In the rows, 128 means zero.
Known rows, with every step that occurs
W/P/H: [111  89 136 149 127 134 138 154 118 112  70 131 112 142 181 122 146 115
  80  85  64 140 120]
S/H/P/W: [113 102 130 169 142 170 138 162 152  98  69 162 117 164 141 146 146  73
 105  82  97 176 118]
P/H: [117  97 143 143 125 142 133 170 143 121  81 128 115 138 169 129 141 125
  95 109  85 160 109]
S/W/G/H: [113 111 118 146 105 127 128 166 157 112  51 173 172 130 161 131 131  92
 105 104 115 158 106]
E/H/G/W: [110 106 123 124 119 131  95 161 169 125  84 166 164 102 176 118 154  98
 120  94 112 144 119]
S/W/P: [ 95 100 149 156 143 130 144 140 131  94  66 182 123 139 157 113 136 104
 117  82  94 133 118]
E/H/G/W/S: [ 85  96 111 113 115 119  94 147 161 105  69 173 162 104 187 101 144 106
 117  65  91 121 124]
H/G/W/S/M: [ 68  82 147 109 127 130 120 145 150  80  80 182 151 131 166  95 119 129
 145  51  81  90 120]
G/H/S/M: [ 87 119 135 145 120 124 143 167 159 120  64 173 151 132 165 108 134 112
 107  76 115 141 126]
G/H: [106 110 123 150 104 119 147 167 140 123  72 156 138 132 168 129 147 110
  92  96 114 153 124]
E/H/G/W/P: [103  97 117 128 122 123  97 144 144 119  73 170 160 107 188 111 159  90
 107  68  90 126 127]
M/S/W/G: [ 97  91 110 134 136 136 127 138 141  93  48 185 136 135 157 131 114 121
 103  86  91 134  86]
E/H/S/M: [ 82 108 134 142 133 129 127 172 169 129  77 176 144 114 165 105 130 110
 100  81 117 143 114]
G/W/E/H: [119 100 126 138 114 131 110 174 158 115  90 163 134 119 172 126 135  92
 106 110 121 134 114]
W/S: [ 77  86 134 136 130 118 141 149 134  91  68 167 110 140 160 126 131 142
  98  68  91 124 121]
G/H/S/W/E: [104 153 134 159 107 120 114 159 177 107  41 178 143 144 164 105 141  75
 115 106 138 155 121]
S/H/P/W/G: [120  84 115 156 137 171 121 165 152  98  50 161 136 169 139 168 135  73
  88  79  97 173 107]
W/E/H/P: [ 85 105 133 165 108 134 129 184 149 115  70 152 118 164 161 135 146  86
  80 112 113 142 118]
E/H/P/W: [ 95 103 118 158 140 161 118 173 152 116  92 152 120 151 142 138 148  73
 109  95  82 174 116]
H/P: [ 85  91 156 162 139 147 146 167 137 101  66 155 111 167 139 157 145 125
 104  94 101 146 122]
E/H/P: [ 83  94 134 163 125 142 137 177 146 120  74 155 129 141 161 140 152 102
  88 100 101 157 120]
G/H/P/W: [ 98 115 121 162 122 156 132 170 143 109  79 145 129 167 143 143 150  75
 115  92  82 173 127]
G/H/E: [113 116 119 157  96 136 123 136 159 118  46 169 146 130 165 126 163 104
  83  76 130 148 109]
P/W/S: [ 88  93 117 129 143 140 120 145 140  85  86 161 102 148 145 123 127 114
 122  63  73 142 117]
M/S/H/G/W/P: [110  95 101 131 124 130 124 107 126  92  42 187 150 119 201 105 150  96
  88  38  82 109 118]
H/S/W/P: [ 94 117 148 156 159 132 122 133 149  96  39 189 125 134 153 114 143 105
 119  68 105 143 124]

Rows
[109  93 137 141 136 139 123 162 157  99  56 179 144 140 143 144 123 114
 116 102 115 149  97]
S/W/G
[102 124 120 149 116 117 103 169 173 127  56 165 123 130 167 125 144  94
  81 101 134 150 118]
W/E/H/S
[ 98 101 119 146 136 139 139 126 115  95  61 156 118 132 193  86 134 104
  97  77  44 128 102]
M/S/W/P/H
[100 126 155 152 155 140 118 147 174 103  49 187 128 129 140 121 138 114
 133  92 128 162 113]
H/S/W
[103 102 130 140 114 128 114 150 131 119  60 132 129 149 187 109 155 103
  91  77  65 132 124]
W/P/H/G
[111  78 143 138 150 136 131 142 122  93  77 168 123 128 162 139 141 123
 113  69  88 119 126]
G/W/P
[119  99 100 147  90 137 105 142 160 118  25 168 163 135 161 150 152 103
  64  73 127 146  99]
W/G/H/E
[113 109 144 128 114 129  96 159 164 100  71 164 131 149 156 132 140 104
 131 100 122 119 119]
H/G/W/E
[ 86  91 134 111 128 126 104 137 153  85  63 174 142 129 167 119 140 131
 132  59  90 112 125]
H/G/W/S
[ 98 124 114 142  89 112 102 172 166 129  71 160 136 143 176 110 148  80
  91 107 124 136 116]
W/E/H/G
[ 84 100 119 149 145 128 149 117 114  85  57 188 116 135 171  98 131 113
 106  64  72 118 107]
M/S/W/P
[101 108  89 137 106 124 133 144 139 105  43 179 166 126 176 119 124 100
  93  88  91 140  94]
M/S/W/G/H
[121 111 137 138 141 150  91 164 177 111  31 154 150 132 157 133 130 106
 108 102  97 171  98]
P/H/S/W/G
[116 112 129 146 130 144 114 165 152 102  95 154  91 171 135 138 128  87
 120 104 105 149 110]
P/W/E
[ 96 137 124 148  96 118  99 167 179 122  67 177 152 136 173  87 142  61
 120 118 130 142 109]
S/W/E/H/G
[ 61  77 146 132 127 123 158 158 132  86  84 179 119 145 160 104 110 141
 113  61  82 104 115]
W/S/M
[ 95  99 140 159 155 167 127 164 144  96  85 151 100 176 123 155 141  96
 126  89  81 164 118]
H/P/W
[122 101 137 152 115 158 109 137 158 115  54 141 121 137 166 127 155 116
  83  87 102 153  95]
P/H/E
[106 112  82 146  96 143 108 111 157  99  15 192 171 126 173 115 140  91
  83  64 108 137  80]
M/S/W/G/H/E
[115 115 104 145 116 138 104 174 159 121 102 154 111 143 154 118 135  64
 103 111 105 159 108]
P/W/E/H
[130  84 137 143 131 164  96 119 138  98  50 148 131 122 179 123 159 107
  94  58  77 130 105]
G/W/P/H/E
[123 103  92 134 113 139 112 169 151 118  73 149 149 145 150 152 134  84
 100  91  93 168 110]
P/W/G/H
